Each row was made from one walk, in order. Every step used is in the known rows, and no mark comes twice. Write each row's walk.
In the rows, 128 means zero.
Known rows:
bulu, sukizu: [150 125 105 129 136 122 142 136 137 121 133 161 142 136 130 113 135 120
 149 141 121 105 141 152 146 148 147 105 127 133 105  96 123 143 154 125
 135 123 111]
bulu, sukizu, pifiv: [187 143  88 160 138 125 143 148 136 121 133 188 132 120 131 107 111  87
 166 159 129 107 135 181 152 147 150  98 144 140  91  82 110 126 134 167
 147 137 120]
sukizu, bulu: [161 125 113 125 132 125 128 118 119 108 147 133 171 118 138 123 100 136
 134 139 129 104 126 135 151 133 126 124 148 134 146 109  99 118 141 131
 126 130 137]
derufa, guruf, pifiv, marudep: [150 162 146  79 149 124 109 131 132 116 138 117 134 123 165 134  79 121
 156 121 134 130 157 114 117 138 138 121 113 127 156 164 179 109  79 102
  87  92 135]
derufa, guruf, pifiv, vonato: [134 178 165  87 150 116 105 120 149 138 113 108 185 150 151 133  92 125
 154 133 101 156 163 143 117 145 123 131  87 126 205 150 162 107 105  99
 100  94 153]
morak, guruf, pifiv, sukizu, bulu, liguv: [175 155  74  10 153  94 116 116 130  71 176  86 249 110 136 130  51 193
 151 145 105  98 140 147 161 142 129 111 119 128 156  94  78 129  89  98
 114 104 129]
kikam, pifiv, guruf: [143 159 148 120 127 120 124 126 161 115 104 153  96 116 127 123 116 119
 148 140  92 142 142 151 118 134 142 123 114 156 140 125 167  89  94 154
 147 113 128]
marudep, vuzek: [118 108 128 100 124 110 125 128 137 124 115 128 120 117 149 124 114  99
 140 122 145 114 125 107 116 115 134 119 139 126 110 129 106 153 144 113
 106 142 137]
sukizu, bulu, liguv: [154 119  84 133 139 123 138 108 113  82 164 125 206 121 131 120  84 133
 127 158 126  87 120 134 166 141 130 117 152 125 148  91  77 129 131 126
 156 129 132]
pifiv, kikam: [132 138 174 170 127 127 131 124 149 130  89 137 142 140 120 138 132 125
 148 141 103 134 134 122 125 109 133 124 114 133 158 136 115 111 149 137
 112 118 122]
derufa, guruf, morak: [110 138 149 107 159 122 108 120 120 128 126  89 134 114 135 124 129 163
 143 117 143 171 151 121  89 163 102 155 136 134 170 124 184 164 141 106
 155 116 163]
morak, givu: [118 130 119 147 127 122 122 137 133 120 133 126 148 125 146 122 130 160
 130 112 136 149 112 122 131 152 115 153 121 112 148 120 140 193 142 121
 164 122 148]
morak, guruf, pifiv, kikam: [143 168 162  85 141 110 116 110 149 120 111  98 170 128 141 134 105 177
 163 138  89 156 155 101 115 123 135 132  81 131 200 149 135 116  94 112
 100  85 143]
marudep, pifiv, kikam: [144 156 164 164 121 120 135 130 152 123  70 150 133 132 128 132 116 100
 164 159  88 138 131 128 118 101 134 123 102 155 206 155 110  67 118 167
 126 125 138]
kikam, pifiv, guruf, morak: [140 164 153 116 137 121 118 126 159 108 103 132  82 106 131 125 139 147
 156 136  98 169 152 154  97 152 130 139 115 160 170 113 176  99 106 148
 183 117 148]
givu, morak, guruf: [115 121 119  91 149 101 118 111 112 126 145  67 160 119  88 119 124 221
 125  94 150 161 125 112  93 158 125 164 112 124 169 146 168 185 122  82
 163 103 152]
vuzek, marudep, pifiv, guruf: [132 158 168  90 120 124 131 134 145 109  82 155  93 125 124 124  92  55
 181 140 112 147 137 118 127 121 138 108 123 180 159 133 162  78 148 174
 134 132 146]
sukizu, pifiv, guruf, morak: [169 176 149 152 140 132 119 127 140 116 110 146  85  97 134 128 139 109
 155 142 121 175 133 152 113 159 123 127 144 153 130  91 160  87 140 171
 180 144 155]
sukizu, pifiv, marudep, vuzek: [167 129 125 138 125 121 130 153 140 111 107 169  95 101 163 129  74  41
 156 128 169 102 118 132 125 103 154 102 159 133  89 141 107 118 113 140
  99 146 129]
givu, morak: [129 118 121 135 135 114 126 124 118 128 142 102 132 132  90 123 142 178
 127 106 145 140 123 126 104 153 129 145 122 122 144 134 139 152 144 108
 163 126 138]
vonato, pifiv, guruf, morak: [142 174 156 126 143 130 113 118 164 115  94 124  99 120 132 130 154 134
 154 131 116 161 144 153  89 146 125 147 128 151 165 134 185  96 111 135
 163 119 150]
givu, morak, guruf, pifiv, sukizu: [148 154 111   7 151  85 103 134 137 119 154  63 175 122  94 133 111 240
 152  93 124 151 144 135 100 155 127 141  92 125 154 140 141 151  98  78
 121 101 135]
pifiv, marudep, vuzek, sukizu: [113  98 125  84 126  93 128 154 151 107 105 155 136 117 164 140  67  91
 144 108 149  80 140  93 123 119 153 109 147 143  89 146  89 149 172  88
  54 142 118]
derufa, guruf, morak, givu: [101 140 139 125 159 118 103 128 125 120 132  86 154 111 153 118 130 194
 144 101 153 193 135 115  92 187  90 182 129 120 191 114 197 227 154 101
 190 111 184]
lanipe, vuzek, marudep: [ 97  86 132  90 120 123 135 167 128 111 118 127 116 127 138 136  71  82
 179 112 173 117 150 104 128 113 133 124 156 133 113  96 136 163 204 113
  96 136 137]
pifiv, sukizu: [136 136 131  88 129 116 121 153 146 128 118 129 146 130 113 142 123 138
 136 116 117 117 128 157 134 119 125 118 128 132  96 121 110 119 140 124
 101 135 102]
pifiv, marudep, vuzek: [130 110 142 108 123 118 128 141 140 111 107 142 104 115 162 136  98  75
 142 111 156 100 124 102 119 104 151 109 142 125 102 157 118 138 131  99
  85 133 120]
vonato, pifiv, marudep, vuzek, lanipe: [125 101 129 104 128 110 131 164 159 106  96 162 120 117 173 132  45  51
 175 102 184  74 131 130  93 100 157 122 160 137 110 174 121 151 100  82
  52 121 118]
vuzek, sukizu, pifiv: [147 132  93 138 133 107 129 152 135 121 127 168 154 111 132 126  76 113
 147 142 134 109 138 147 137 141 134 121 151 152  99 101  85 126 148 158
 108 152 135]
lanipe, vuzek, marudep, pifiv, guruf, derufa: [131 146 170  64 125 110 128 160 155  87  86 124  71  89 149 140  70  52
 212 136 137 162 165  99 102 140 129 116 125 167 194 101 170  79 164 150
 129 144 165]
lanipe, vuzek: [112 102 114 117 124 119 132 154 132 117 128 121 119 119 149 138 100 112
 145 120 153 121 137 113 123 122 130 130 148 116 125 102 129 136 169 102
 107 136 133]
marudep, pifiv, guruf: [146 171 150 121 124 121 128 121 146 115  91 150  97 113 134 125 123  87
 146 147  91 151 126 128 125 130 134 114 113 163 170 140 156  53 117 167
 148 133 142]

Write each row's walk:
[161 165 143 177 129 131 128 140 147 135  97 160 158 138 127 132 102  76
 144 147 117 142 125 184 139 122 134 122 122 132 154 127 112  93 120 156
 130 134 139] => sukizu, pifiv, vonato
[189 186 162 140 141 126 118 128 149 112 116 138  82  82 135 132 120  89
 163 150 119 169 140 145 117 163 127 116 126 148 144  96 152  66 101 174
 159 143 148] => sukizu, pifiv, guruf, derufa
[144 103  79  50 127  99 143 175 135  57 126 137 201 112 135 135   4  70
 202 149 149  68 139 147 162 105 133  99 169 155 151  74  64 115 186 133
 110 152 133] => lanipe, vuzek, marudep, pifiv, sukizu, bulu, liguv
[166 138 121  53 124 110 129 159 138  93 109 150 174 122 117 128  47  88
 193 137 128  92 136 162 151 104 127 104 148 177 149 118  86  94 151 163
  98 144 133] => vuzek, marudep, pifiv, sukizu, bulu
[131 134 136  72 159  96 111 114 118 113 150  39 143  97  92 125 127 231
 140  99 149 183 142 105  72 181 117 169  96 123 209 139 174 176  96  79
 179 107 165] => givu, morak, guruf, derufa
[142  95 110  80 130  90 129 143 139  87 126 159 178 107 172 135  38  99
 150 119 152  56 138 102 146 124 151 107 168 148 106 128  58 140 182  93
  48 145 126] => pifiv, marudep, vuzek, sukizu, bulu
[151 168 178 108 138 124 117 116 150 112 115 110  89  99 132 139 142 123
 147 133 107 169 146 115 111 164 123 123 108 142 160 114 166  87 119 134
 146 129 138] => pifiv, guruf, derufa
[139 113 129  58 125 104 127 160 144 102 130 153 113 110 192 137  44  68
 181 107 163  88 146  95 114 119 157  98 134 129 110 146  99 131 116  77
  41 122 123] => guruf, pifiv, marudep, vuzek, lanipe
[140 146 109  48 150  97 110 110 117 120 164  64 160 120 109 118 115 231
 143 105 131 163 144 106  94 165 130 151  90 121 188 147 160 159  87  84
 151  93 161] => givu, morak, guruf, pifiv
[170 157 155 205 128 131 133 137 147 128  89 164 135 123 122 133 111  92
 164 159 112 137 128 147 128 108 138 118 133 139 142 123 101  92 132 179
 124 132 131] => sukizu, pifiv, kikam
[143 169 178 113 149 114 110 117 148 131 107 114 162 136 146 134 101 142
 174 145  97 151 164 107 108 129 125 125  98 134 191 144 153 108 117 123
  95  92 145] => derufa, guruf, pifiv, kikam
[131 146 143  65 151 111 113 116 129 114 135  67 138  93 131 129 114 181
 140 121 132 172 145 107  97 157 115 153 102 128 190 133 161 154  78 102
 142 109 155] => morak, guruf, derufa
[102  84 126  91 125 101 133 148 133 120 119 142 128 111 156 126  71  84
 158 106 168 102 129 102 110 123 135 118 154 132  97 117  96 178 166  89
  76 143 131] => marudep, vuzek, lanipe
[144 155 160 178 129 129 127 129 171 129  75 144 148 149 121 133 127 116
 165 148 108 122 137 149 106  96 139 137 115 138 178 166 128 106 100 142
 110 106 126] => vonato, pifiv, kikam
[104 138 151  94 125 110 123 166 151  86  85 128  89  99 166 130  87 100
 206 110 151 187 142 100 105 159 113 153 135 157 200  87 186 161 218 139
 183 139 192] => lanipe, vuzek, marudep, pifiv, guruf, morak, givu
[131 151 147 143 126 121 127 140 166 128  89 149 155 149 126 129 102 117
 145 141  93 135 144 183 121 117 141 135  95 138 193 150 128 106  85 133
 134 108 132] => kikam, pifiv, vonato
[131 129 126 128 129  89 126 153 163 125  83 171 184 128 150 134  59  66
 158 138 128 107 140 154 128 125 143 113 140 147 124 120  58 133 178 129
  77 158 144] => marudep, vuzek, sukizu, pifiv, vonato
[148 167 135  29 151 104  99 143 147 129 137 104 167 124 135 136  93 154
 164 121 117 133 161 146 117 139 117 117 111 132 131 128 148 118 105 109
  82 110 128] => derufa, guruf, pifiv, sukizu
[172 170 145 158 130 130 125 129 141 122 111 163  96 105 129 126 117  77
 147 147 115 149 122 151 137 139 137 111 142 148 105 104 149  74 130 176
 144 140 134] => sukizu, pifiv, guruf
[149 136 127 129 125 130 131 151 151 108 112 156 102 121 140 130  87 107
 147 129 126 109 139 154 120 110 155 123 119 141 144 161 145 107  61 134
 125 105 112] => kikam, pifiv, marudep
[119 152 168 112 119 126 134 145 149 122  64 150 151 155 121 130  80  51
 177 139 111 140 139 155 129 105 135 121 104 164 207 160 125  92 141 155
 120 126 149] => vuzek, marudep, pifiv, vonato
[119 135 126 139 137 125 115 134 132 114 133 108 136 115 149 124 150 188
 137 107 144 176 122 123 110 173 102 170 122 116 175 107 151 203 152 116
 195 126 168] => guruf, morak, givu
[146 158 156  91 149  97 113 109 138 120 126  74 175 133 101 131 120 227
 164 117 106 169 149 100  93 146 136 149  76 126 218 155 148 140 110  92
 135  83 154] => givu, morak, guruf, pifiv, kikam
[114 116 165 130 114 114 143 169 153 105  59 151 122 131 140 140  56  55
 215 143 132 127 153 102 116  84 140 118 132 160 191 125 119 103 195 150
  95 134 148] => lanipe, vuzek, marudep, pifiv, kikam
[125 118 142  42 146  98 113 151 137 108 128 131 131 105 194 132  20  76
 186 100 175 105 159  88  98 133 143 110 140 130 123 152 147 159 117  61
  34 107 139] => derufa, guruf, pifiv, marudep, vuzek, lanipe
[177 149 125 164 129 141 132 152 131 115 120 168 104 110 142 134  87  69
 146 135 149 115 120 155 136 116 149 112 149 134 106 139 129  92  95 156
 119 132 119] => sukizu, pifiv, marudep
[173 102 100 133 134 107 151 180 146 102 116 215 114 103 175 116  34  19
 199 128 183  65 134 152 136 130 174  79 174 141  50  98  91 158 156 116
  73 142 108] => bulu, sukizu, pifiv, marudep, vuzek, lanipe
[174 158  92  39 160 100 110 123 131  82 173  99 244 118 140 128  45 158
 163 151 115  93 151 153 155 152 119 107 133 129 150  91  97 118 109 106
 109 111 131] => derufa, guruf, pifiv, sukizu, bulu, liguv
[139 112  94 107 129  89 126 152 145 118 115 168 148 102 152 123  63  83
 159 137 152  95 137 126 124 127 140 111 162 150  80 103  63 151 167 144
  87 167 143] => marudep, vuzek, sukizu, pifiv
[114  86 140 100 124 110 134 160 136 109 112 155 112 109 172 137  53  59
 159  97 178  86 127 100 113 111 152 109 157 131  87 148 107 158 150  74
  56 133 115] => pifiv, marudep, vuzek, lanipe
[151  99  96  72 129  84 128 154 156  79 119 174 169 102 172 125  14 106
 167 130 142  51 150 132 133 118 161 110 157 162 129 133  63 137 128 112
  66 133 130] => kikam, pifiv, marudep, vuzek, sukizu, bulu
[147 173 151 104 130 124 119 127 154 131 114 128 167 155 149 138 116 121
 147 139  89 140 151 149 136 131 135 119  83 123 189 146 114  83 104 116
 106 110 136] => guruf, pifiv, vonato
[121 102 110  77 125  85 129 164 165  97  98 171 127 112 164 131  43  97
 163 120 141  76 153 122 112 111 163 114 136 156 110 152  93 146 116 106
  70 130 119] => kikam, pifiv, marudep, vuzek, sukizu
[119 113 123  46 116 103 132 194 151 103  91 141 123 120 132 143  47  65
 203 119 153 108 148 139 126  94 131 110 147 159 128 108 113 113 183 136
  84 151 130] => lanipe, vuzek, marudep, pifiv, sukizu
[150 152 119  91 132 118 116 155 169 126 105 135 150 137 116 137 113 128
 153 122 124 104 132 186 114 106 130 130 131 138 115 149 122 113  90 128
  98 124 107] => vonato, pifiv, sukizu
[120 165 165 107 128 121 119 141 147  95  84 133 100 111 144 120 116 116
 188 119 126 194 132 114 109 165 112 151 117 169 204 112 187 154 178 164
 202 130 185] => vuzek, marudep, pifiv, guruf, morak, givu
[159 173 165 102 137 116 117 128 168 104 109 127  80  93 131 129 121 128
 164 145  96 165 159 145 100 157 134 127  98 154 184 118 171  78  68 153
 163 117 141] => kikam, pifiv, guruf, derufa
[179 149 102  89 137 114 117 145 158 106 123 139 193 128 124 132  86 138
 159 134 126  80 131 195 135 112 128 125 151 144 132 130  93 104  97 131
  94 126 117] => vonato, pifiv, sukizu, bulu
[180 151  97   4 156  81 104 124 126  99 175  69 215 112 104 128  80 248
 157 104 127 126 142 146 122 160 125 136 112 132 169 120 112 140 108  80
 119 103 144] => givu, morak, guruf, pifiv, sukizu, bulu
[122  76  53  99 138  89 142 144 124  68 164 133 232 111 155 134  25 136
 150 147 144  60 146 109 163 148 135 120 174 129 129  52  48 152 213  91
 102 148 136] => lanipe, vuzek, sukizu, bulu, liguv
[132 105  79 124 129  97 133 175 140 112 127 162 146 102 151 137  47  97
 166 135 159 102 148 134 132 135 136 124 171 139  94  74  88 131 191 134
  87 160 139] => lanipe, vuzek, sukizu, pifiv
[199 146 103 167 137 134 146 160 140 110 124 200 114 119 145 118  93  60
 168 148 143  92 133 178 155 136 168  89 147 139  81 109 125 109 121 153
 126 127 103] => bulu, sukizu, pifiv, marudep
